Each row comes from the steps of one walk. Every step used is in the known rows, and no mark comes twice. Write the walk behind each row, first mark first.
Known rows:
H/L/P: [ -8   2  -3  -1   0   8   1   4   5  -3  -1  -8   7   2   3   1   1   4
  11  -2  -6   8  -3   1   9  -9   3   8  -1  -4   4  -6   2  -4   4   1
  10  -8  -3   0  -1   1   3   8 -14 -25 -15   0  -2  10   0   4   3  -9]
T/W/P/L/Y: [  5 -11   7   0  -9 -20 -16   5   5  -4   1   0   2 -14  -2  -1  -6   1
 -10  -3  -8   2   5  10 -12   5   7  -4 -21  -1 -10  -5   1  -6  -5  -2
  -6  -3  -1  -6  -2  -5 -10   9   7 -10  -6   2   1 -22  -7   0  -1  -4]
P/W/E/L/H: [ -4  11   8   6   1   9   7 -11  -6  -3   0   0 -13   7  -5   2   1  -2
  -5   8   5  -2  -5  -1   3   7   0  -4  24   7  -1   6   3   2   5   0
  -1  -2 -12  -3   3   9  -1 -13  11   6   2   6  -6   6   1  -5  -7  -3]
T/W/P/L/E: [  4  -7   0  -3  -5  -8  -7   4   2  -4   0  -4  -2 -16  -1   4  -5   4
 -12  -3   0  -1   0   6 -12   3   3  -5 -15  -7  -5  -2   3   8  -5  -4
  -1  -6  -2  -6   2   2 -14   0   3  -7 -11  -3  10  -7  -9 -12  13   3]
E/L/Y: [ -2  -4  -5   1   3 -23  -9   6  -1  -2   5   0   9  -3   2   3  -3   3
   3   3  -4   1   5   5 -22  -4  -7   2  17   4  -7  -1   4 -14  -4   5
  -3 -10  -1   0  -6  -7  -3  -9  -1  -9  -5   5  -4 -17   2  10   2  -6]
T/W/E/L: [ -1   2  -8   5   5   1   3  -2  -1   2  -3   4   0 -12  -4   6  -2   1
  -4   3  -7  -3   6   2   7   5   4  -6  25   5  -2  -1   8   5   6  -1
  -9 -26   7  -5   5   4  -1 -21   7   4   9   1  -2  -4   1   2  11   7]
H/L: [ -5   1  -5   3   4   2  -1   3   1   2  -4  -3   6   6   4   0   4   6
   5  -1 -10   0   1   1   6  -7   3   0  18  -5   2  -1   4   0   2   5
   3   5   2  -1  -1   2   2   9 -12 -20 -15  -5  -2   5   1   5   3   0]
Y/L/P/W/E: [  0  12   2  -6 -11   4   2  -5  -5  -2  -4   7   5  -2  -1   0   2  -6
   0   6   7   4   0  -1   7  10   7   8   0  10   2   8 -17  -6  14   0
   6  -3  -4  -2  10  20   8  -3   3   1  25  -1  -3   1   1  -4 -16  -7]
X/T/W/P/L/J: [  3 -11  10   4  -4   1  17   5   1  -3  -4  -3  -2  -4 -14  -5  -3  -1
  -8  -8   0  -3  -3  -1   2  -3  -9  -3 -38  -4   4  -6   4  10  -5  -5
   2  -2   4  -2  -7 -18 -22  10  12  12 -12   3   6 -20  -6  -6  10   8]
P/L/E: [  3   4  -7  -3  -8 -19 -10   5   0   2  -1  -7   1  -6   5   4   1   3
  -1   4   0   0   0  -3 -22  -5  -5  -3  15 -10   1   5   0   0  -7   0
   5   2  -5  -3   2   3 -12  -4  -5  -5   5  -3   5  12  -3  -5  13   5]
X/T: [  4  11  -3  -3   8   7   9   9   0   1   3  -3   0  20 -12  -1   1   3
   0  -2   6  -8  -2  -5  -3 -10 -10   1  -2   1   7   1   0  -1  -6   5
   6   9  -1  -1  -3  -5  -3  -8   1   8   5   2  -1   6   3  14   7  10]
X/T/W/E/L: [  4   1  -5   7   8   3  15   0  -1  -2  -1   6  -8   1 -16   4  -1   1
  -4   1   4 -10   3  -3   1  -2  -7  -5   6   7  -1  -3  15   7  -3   1
  -5 -27   2  -5  -1  -4  -5 -25  13   8  13   1  -2  -8   4   7  18  12]
P/L: [  3   6  -2   0  -3 -13 -10   5   4   5  -5  -6  10  -3   1  -3   1   2
   3   1 -10   4   1  -1  -6  -5   2  -5   6  -5   3   2  -7  -5   1  -1
   1   8   1  -2   1   3  -4   8  -7   4   7  -1  -1   9   0   2   1   3]
L/H/W: [ -1   1   2   2   5   5  -4  -2  -1   2   7  -3 -11   4   9  -1   1  -4
   0  -2   4  -5   3  -6   6  -6  -8  -5   6  -4   0   1  -3  -8  -3  -1
   1  14  -2   6   4  -3   2  -1  -3  -1  -8   0   2  13   3   3  -8  -5]
W/P/L/J: [ -4  -3   1  -4  -6   5   9   7   0   2  -3 -10   5   6  -3  -5  -1  -2
  -1  -3 -10   8  -6   0  -6  -2  -4   4 -13  -5   3  -1  -5   5   8  -6
   3   9   4  -1  -3 -13 -10  20  -4   9 -16   0   3  -6  -6 -14  -1   4]
T/W/E: [  2   8  -6  -1   3  13   1  -2  -4   7  -2   3  -1  -6  -2   2  -1  -2
  -8   1  -5  -9   3   1  19   8  11  -3  15  -1   1   4  -1   5  11  -1
  -5  -9   8  -4   9   7   0 -16   5   7  19   0   1   6   3   6   6   9]
E/L/H/W: [ -6  -8   1   6   8 -10   0  -4   1  -1   7  -2 -10   0   9   2   0  -1
   4  -2   4   2   4  -4   0  -7 -15  -6  11   2  -2  -5   8  -9 -11  -1
  -3  -2  -2   5  -1  -8   3  -5  -1  -6 -18   3  -1   0   3  -3  -3  -7]
X/T/W/P/L: [  7  -4   5   1   1  -2   5   6   5  -4  -1  -2  -5  -2 -17  -2  -3   4
  -9  -6   1  -1  -1   3  -1  -7  -1  -7 -32   0  -1  -9   8   8  -9  -2
   0  -2   0  -6  -3  -7  -7   9  10   1  -1   0   3 -14  -7   0  11   6]
X/T/W: [  7   3   1   4   8   4   4   7   0   1   2   2   3  -2 -10   0  -2   3
  -7  -6   5 -12   3  -2   8  -5  -6  -4 -20   1   4  -2   2   1  -4   0
   2  -3   4  -1  -2  -4  -9 -13  10   4  11   3   2  -5   5  15  11   9]
T/W/Y/L: [  4  -9  -3   7   0 -10 -15  -1   3   2  -2  12  13 -26   6   2   5   2
  -3   1   1  -2   4   7   6   7   8  -6 -10   2  -4   8  -7   2 -12  -1
 -10   3   8   2   4  -3  11  14   4  -7   9  -6   3   4   1  -1  -5  -1]
Y/W/P/L: [  2  -2   5  -7  -3   9  -4  -5   1  -1   0  -4   0   7   2 -10  -4   2
   2  -2  -4   7  -5  -1  -2   5  10   2 -17  -8   1 -12   3  -1   6   0
   0  20  -4  -8  -6  11   9  18  -5  -1  -4   1   1  -3  -5  -4  -1   3]
T/W: [  3   3  -1   0   7   1 -11   3   0   5   1   0   7 -10   1   0  -2   2
  -7  -3  -6  -5   4   2  14   2   7  -2 -11  -1   2   2  -7  -1   5  -3
  -2  -4   8  -1   2   2  -5 -11   2   0   4   0   3  -5   5  12   4   4]
H/W: [ 3  2 -3 -3  9 -6 -6  0  0  8  1  1 -3  9  9  0  2 -2  4 -8 -4 -1  8 -4
  8 -7  0  0  6 -3  1 -4  1 -6  8  1  0  5  7  6  0  0  2 -6 -9  1  7 -2
  0  2  3  7 -5 -1]
H/L/Y/W: [ -2  -9   8   4  -4  -4 -13  -5  -4  -3   0   3   6  -1  14  -6   0   2
   8   1 -10  -4   1   0  -7   7   4   5  11  -9  -7  -8   8  -8  -1  10
   0  13  -9  -2  -8  11  -1   5  -6 -29 -14   1  -2  -6   2  14  -2  -4]
E/L: [ -3   4  -7  -1   8  -7  -3   4   0   3   0  -1   9   1   0   2  -1   5
   6   2  -4   4   2   1  -7  -8  -5   1  16   4   1  -2   4  -4  -1   2
  -1 -11   5  -1  -2  -7  -1  -6  -5  -1  -4   4  -3  -5   3   4   4  -2]
Y/W: [ 2  5  0 -6  4 15 -9 -4 -3  4  2  0  3  8  9 -7 -3  3  3  0  0 -4 -2 -5
  7  5  7  5 -3 -6  5 -4 -1 -4  6  3  3 16 -1 -3 -3 13  6 -6 -6  4  3  4
  1  2  6 11 -3  6]
E/L/P/W/Y: [ -2  -2  11   1   0  -8  -5  -8   7  -8  -2   3   1  11  -2   4   1   5
   5   1   6  19  -2   5  13  -1  10   8 -21   9   2  -3   4  -4  -2  -3
   5 -17  -4   7  -5   2   5  -1  -2   0   5   0  -9   0   1  -3 -10 -17]
T/X: [ -2  15   8  -7   7   8  -1   6  -4   1   0  -4   8   1  -1   2   1   2
  -2  -3   2   0  -2  -7  -2  -5   4   0  -8   1   6  -3 -10  -1  -7  -1
   3  11   4   2   1  -6   0  -7  -3  10 -11   7   2  -4  10  18   3   6]

Write each row's walk:
[ -5  12   6  -2  -6  11   7  -7  -1  -4  -8  -1  -4  11  -2   1   3  -1
   5   3  -4   8  -3   0  21   3  12   8   8   2   3  -1  -1   2  19   1
  10 -11  -7  -1   3  18   1  -3  -7 -13   8  -2  -6   7   1   0  -6  -8]  H/L/P/W/E
[  2   6   6   1  -3 -18  -5  -6  -5  -2  -3   6  -4   5  -4   3  -1  -2
  -4   7  -4   1   5   4 -12  10   4   3  22   9  -9   3   4  -6  10   5
  -2 -13  -8   0  -1   9  -7 -20   7   4  14   4  -9 -16   3   5  -8  -4]  P/W/E/L/Y
[ -8  -4  -5   1   4  -4   9   4  -3   5  -2  -4  10  -1   2  -2   0   0
   6   1  -8   5  -1  -3  -4  -3 -13   5   2   2   5   2   0  -1   4  -1
   1 -16   6   4  -6 -14 -13  -7  -1  10 -18   4   0  -8   5  -3   4   2]  E/L/J
[  5   1   6   4  -2 -14 -15  -7   1   0  -7  12   9   6   5  -1   8   2
  -1   2   4   6   2   5   4   8  11   0  -7   7  -2  12 -14  -1  -5   1
  -1  15  -1   6   0  11  11  15   2  -3  17  -5  -3   1   3  -4 -18 -10]  P/W/Y/L
[ -4  -2  -6   2  -4   0   2   7  -7   8  -1   3  21 -11   9  -6   4  -4
   3   0  -3  -2   0  -3  -8   5 -13   4  -1   2   5  12 -19  -2   0   3
   0  11   8   3   2  -5  -6   7   1   5  -6   1   4  -2   4  -4  -4   2]  Y/L/J
[  6 -10   3   6  -3  -3   1   3   8  -9   1   8   6 -21  -9   2   3   2
   1  -2  19  -2   0   2   6   0  -4  -1 -38   7   0   4  -4   2 -22   0
   0 -11   0   3   1  -8   7   8  11  -9  14  -4   2   3   2   4   3  -5]  X/T/W/Y/L/P
[  3  -3   1  -6  -9 -15  -9   8   4  -3   2  -5   2   4  -2  -1  -4   1
  -3   0  -6   5   0   7 -24  -2   3   3  -1  -2  -9  -3  -1  -9  -1   1
   0   9  -4  -4  -3  -5  -2  18  -4  -9  -6   2  -1 -16  -7  -2  -4  -4]  W/P/L/Y
[  1  -6   5   5  -3 -15  -7  -4   4   0   2  -6  -6   0  11  -2   3  -5
   2  -2  -2  -1   4  -6  -3  -7  -9 -13   1  -8  -2  -2   0  -9  -9  -3
  -1  14  -6   3   3  -2  -2  11  -1  -2  -5   1   1  14   0  -4  -7  -7]  P/L/H/W
[ -2   7  -5  -1   0  14   8  -7  -5   2   5  -3 -19  11   6   2   2  -8
  -1   1   5 -13   0  -7   9  -1  -4  -5  26  -4  -2   3   0   0   3   0
  -2   9  -2   3   9   5   9 -10  -4   7   7  -2   0  19   0   0  -7   1]  L/H/W/E
[ -2 -10   2  -4   4   5  -5  -3  -2  -6   7   3   1   5   2  -4 -10   3
   1   1   0   5  -1   6 -18   5   1   8  -7   2  -9 -14  13  -8  -3   5
  -3  -1  -6  -6 -12   3   5   0   1 -11 -16   9  -2 -24  -5   4   0  -4]  E/L/Y/W/P
[ -8   3 -10   2   1   6  21   0  -6   5  -4  -2   1   1  -4   1   2  -5
   4   5  -8  -2  -2  -4   0  -1  -8   4  25   3   3   5   2   6  11   0
  -3 -17   5   0   0  -7  -9 -15   0  19   0   2  -1   1   3  -6   8   8]  W/E/L/J
[  0   1  -6  -8  -6  -5  -3   7   1  -3   2  -9  -2   0  -1   2  -3   4
  -4   1   4   3  -3   3 -25  -4   0   1   2  -8  -2   0   2   6  -1  -1
   3   7  -6  -5   2   1  -6   6  -6  -3  -7  -4   6   0 -12 -12  11   3]  W/P/L/E
[  4 -17   3  13  -3  -4   6   1   0  -1  -3  11   5 -19  -3  -2   7  -2
  -3  -4   8 -10   0  -1   4   4 -11  -3 -29   2   2   8  -6  10 -21   1
  -4   3   8   7  -3 -15 -10  11  17   7   3  -2   6  -2   4  -1   1   7]  X/T/W/Y/L/J
[  3  -4   2   5   4   0 -11  -1   5   3  -1   4   1  -5   3   2   3   4
  -3  -3  -3  -2   1   6  21   2  15  -4  -9  -2   0   3   2   4  -4  -4
  -6   0   8   5   2  -4   3   1  -1   0   6  -5   1   8   2   6  -2   0]  T/W/Y
[  3  -3   1  -8  -7   3  -4  -4  -2  -5   3  -4  -6   3   5  -3  -6   3
  -2   1   6  -1  -6  -1 -16   5   4   3 -12 -12  -1  -6   8   6  -3   1
   4  17 -10  -7  -4  13  -1   5  -3  -3  -6   0   7   1  -9 -11   8   6]  Y/W/P/L/E
[  0   5  14  -5  -3   5  -7  -5   4  -5  -1  -1   0  17  -2   2   1   3
   1   1   6  12  -5   3  21   2  17   9 -22   3   5   4  -7  -4   6  -3
  10  -1  -4   9  -1   7   6   2  -7   5  16  -2  -6  12   2   3 -16 -14]  L/P/W/Y
[ -1   3  -2 -10   6  28   1  -3  -4   0   6  -1  -1  14   2  -7  -7   2
  -2  -3   2   0  -6   0   7   3  12   8 -17  -5   3 -10   0   2  10   2
   3  19  -1  -6  -6  10  14   6  -4   1  -8   4   2  -5  -3   3  -4   3]  Y/W/P
[ -3   2 -10  -5   1   1  13  -5   2  -2   2   0  -9   6   0   6  -1  -5
  11   0   2   8   6  -4   6  -7  -3   5  16   4  -1 -11  12  -5  11  -2
   1 -31   4   3   2   3  10 -18  -9   4  10   0  -4   6   2  -4   3  -7]  H/W/E/L/P
[  3  -5   0  -4   0 -10  -1   1   6   1  -1  -3  -7  15   4  -2  -1  -2
   2  -9  -7  10   4   0  -3  -9   3  -4  -8  -4  -3 -11   4  -3   8  -4
  -1   8   4   1  -3  -2   6  18 -10  -1  -2  -5   1  -3  -7 -11  -4  -5]  H/W/P/L
[ -1 -12   5  -2  -6  -5  10   1   2   3  -4  -6  -5   9   6  -5   0  -6
   3 -10 -12   9   1  -2  -1  -5  -5   2 -15  -7   1  -9   1   2  12  -4
   1   6   7   6  -6 -12 -11  16  -7  10 -14  -3   4  -8  -6 -17  -5  -2]  H/W/P/L/J
[  5   0   3  -3  11  17  10   7   2  -3   4   1  -7   7 -17   0  -5   5
 -11  -9   7  -7  -2   3   7  -4  -1   0 -29   3   1  -7   3   8  -3  -1
   1   2   3  -3  -3 -10  -3  -4   9   1  -3   1   3 -17  -4   7   8   8]  X/T/W/P
[ -8  10 -13  -6   0  10  14   1   0  -3   1  -4  -1   1  -8   4  -3  -1
   8   6   1   7  -2  -1   0  -5   0   8  21   6   3  -1   5  -2   6  -1
   4 -29   1  -3   6   3   7 -14  -6   2   8   2  -5   8   0  -1   7  -1]  W/E/L/P
[ -3   5  -8  -6  -6   4  -3   7   1   0   2   1  18 -16   4   0  -1  -1
   7   3   7   6   1   0  -3  -1  -5   7  -9   7   4   5 -17 -10   0   0
   6  -1   2  -1   5   2  10   9  -4 -11   1   1   2   2   2   2  -7  -5]  Y/L/P
[  8   8  -4   1   5  14  14   3  -2   1   0   3  -9   3 -14   2  -1  -1
  -7  -1   5 -17   1  -4  10   1   1  -4   2   1   2   0   3   9   0   1
  -1  -9   3  -4   5   1  -4 -20  12  10  23   2   1   2   3  12  15  16]  X/T/W/E
[  2 -11  -4  -2  -7 -10  -6  -3   7  -3   2   8   4  -8  11   2   6  -4
  11  -3   8   8   7  -1   3  -5   2   3 -10   2  -3   1  -6  -7 -11  -2
   0  -3   5  10   4  -5  20  17  -9  -8  13  -8   0  14   0  -7 -14 -15]  H/W/Y/L/P
[ -1  -8   3   5   3   7  -2  -7   4   0   5  -1 -18  13  10   3   6  -3
   2  -2   7  -4  -1  -3  10  -6   1  -6   6  -6  -3   2   3   0 -11  -1
  -3  14  -4  11   1  -7  10   9  -7   2  -4  -5  -1  26   0  -1 -10  -8]  L/H/W/Y
[ 10  -9   9   1  -7 -17  -1   8   4  -7   2   1  -4  -9 -13   1  -5   1
  -9  -5   1  -6   2   6 -18  -4  -7  -4 -23   1  -8  -8   5  -1 -15   2
  -1  -2  -6  -6  -6 -13 -13   8  12  -7   2   1   1 -25  -7   7   8   1]  X/T/W/P/L/Y
[  0  13   2   1   3  -4   2  -8  -4   1  -6   4  -4  16  -6   4   1   0
  -1   6  -4   5   1   1   5   6   7   0  21   8   0   3   4   2  16   1
   0 -12  -2  -2   2  14   1 -19   4  10  14   1  -7  -8   2  -3  -5   1]  P/W/E/L
[ -5   6   6   3  -2   1  14  -7  -7   3  -9   3  -1  12  -4   1   2  -4
  -1   3  -6   6  -1  -3   7   7  -1   5  13   6   3   5  -1   7  21  -1
   3 -14   1   2  -2   5 -15 -19   6  22   5   3  -4 -10   4  -6  -3   2]  P/W/E/L/J
[ -3  -5  -3   7  -3   4  -5  -2   2  -3   3   2   4 -11   7   0   7   0
   2   7  13  -5  -6   1 -10   3  -5  -5   6   1  -2  15  -9   1 -21   2
  -6  23  -4   2   5  -3  16  24   3  -7  -5  -1   1  24   0  -7 -11  -5]  W/Y/L/H
[ -4   0  -8   2   2  -3  -4   3  -1   0  -2  -4   0   0   8   6   2   7
   2  -1  -1  -5   0   1 -12  -4  -3   3  21 -10  -1   3   6   7  -5   5
   6   0  -5   0   2   5 -10  -6 -12 -24 -18  -7   5   8  -4  -2  14   2]  H/L/E
[ -8   6 -10   2   4  13  13  -2  -4  -2   4  -5  -9   1  -2   3   0  -2
   2  10   5  -6  -6  -2  -8   0  -7  -6  33   5  -1   7   7   3  -4   1
  -4  -5  -6  -3   7  -1   5 -10   3   5  -7   4  -2  13   2  -3   3   4]  W/E/L/H
[  1   0  -2  -5   9  16  -5   4   1   2   2   1   1  -1  -4   0  -7   4
 -10  -8  -3   1   0   8  16   2  11   0 -20   1   0  -4  -3   5   8  -4
  -3  -1   7  -3   1  -2   1  -1   1  -4  -7   0   4 -14  -2   1   1   2]  T/W/P
[  1  -2  -8   2  -2  -2  -9   0   2   4   0   8  10  -8   6   1   8   3
   4   4   4   0   0   5  -5   0   3  -1   8   3  -1  11  -8   1 -12   2
  -5  15   6   3   4  -1  18  19  -4  -4   8  -7   0  14   0  -4  -7  -1]  W/Y/L
[ -5   4  -2   4   1  19  10 -13  -7  -3   6  -2 -12  -1   3  -2  -2  -3
   4  10   8  -8  -7  -7   1   8  -1  -3  25  -1  -1  -2  10   1  -3   4
  -5   3 -11  -7   2  14  11 -10   7   1  -6   7  -2  13   3   0   1   7]  Y/W/E/L/H
[ -4  -5  -8   3   1  -2  18  -5  -6   6  -3   3  -7   6   5   1   3  -9
   7  -3  -8   0   6  -7   3  -1 -11   2  26  -1   0  -3   6   5  11  -1
  -4 -19  11   7   0  -8  -7 -17  -3  16   3  -2  -1  -1   4  -8   0   3]  H/W/E/L/J
[ -2   4   2   4  -7  -5  -6   3   2  -1   2 -11   2  -7   3  -2   1   0
   0   6   0  -2  -5  -3  -8  -2  -8  -8   5  -5   2   7  -5  -3 -10  -1
   0  20  -8  -4   3   1  -5  15   0  -2  -4   5  -1  17  -2  -2  -4   1]  P/L/H
[  1  -6  14   6  -8  -9  -6  -6  -4   3  -7  11  11   0   6  -3   9  -4
   1   2   2   5  -1   1   3  11   1   4 -11   4   1  15 -16   4   3  -1
   0  16   3  10  -4  -1  -5  17   6   8   1  -2   0   0   3 -11 -21  -7]  P/W/Y/L/J
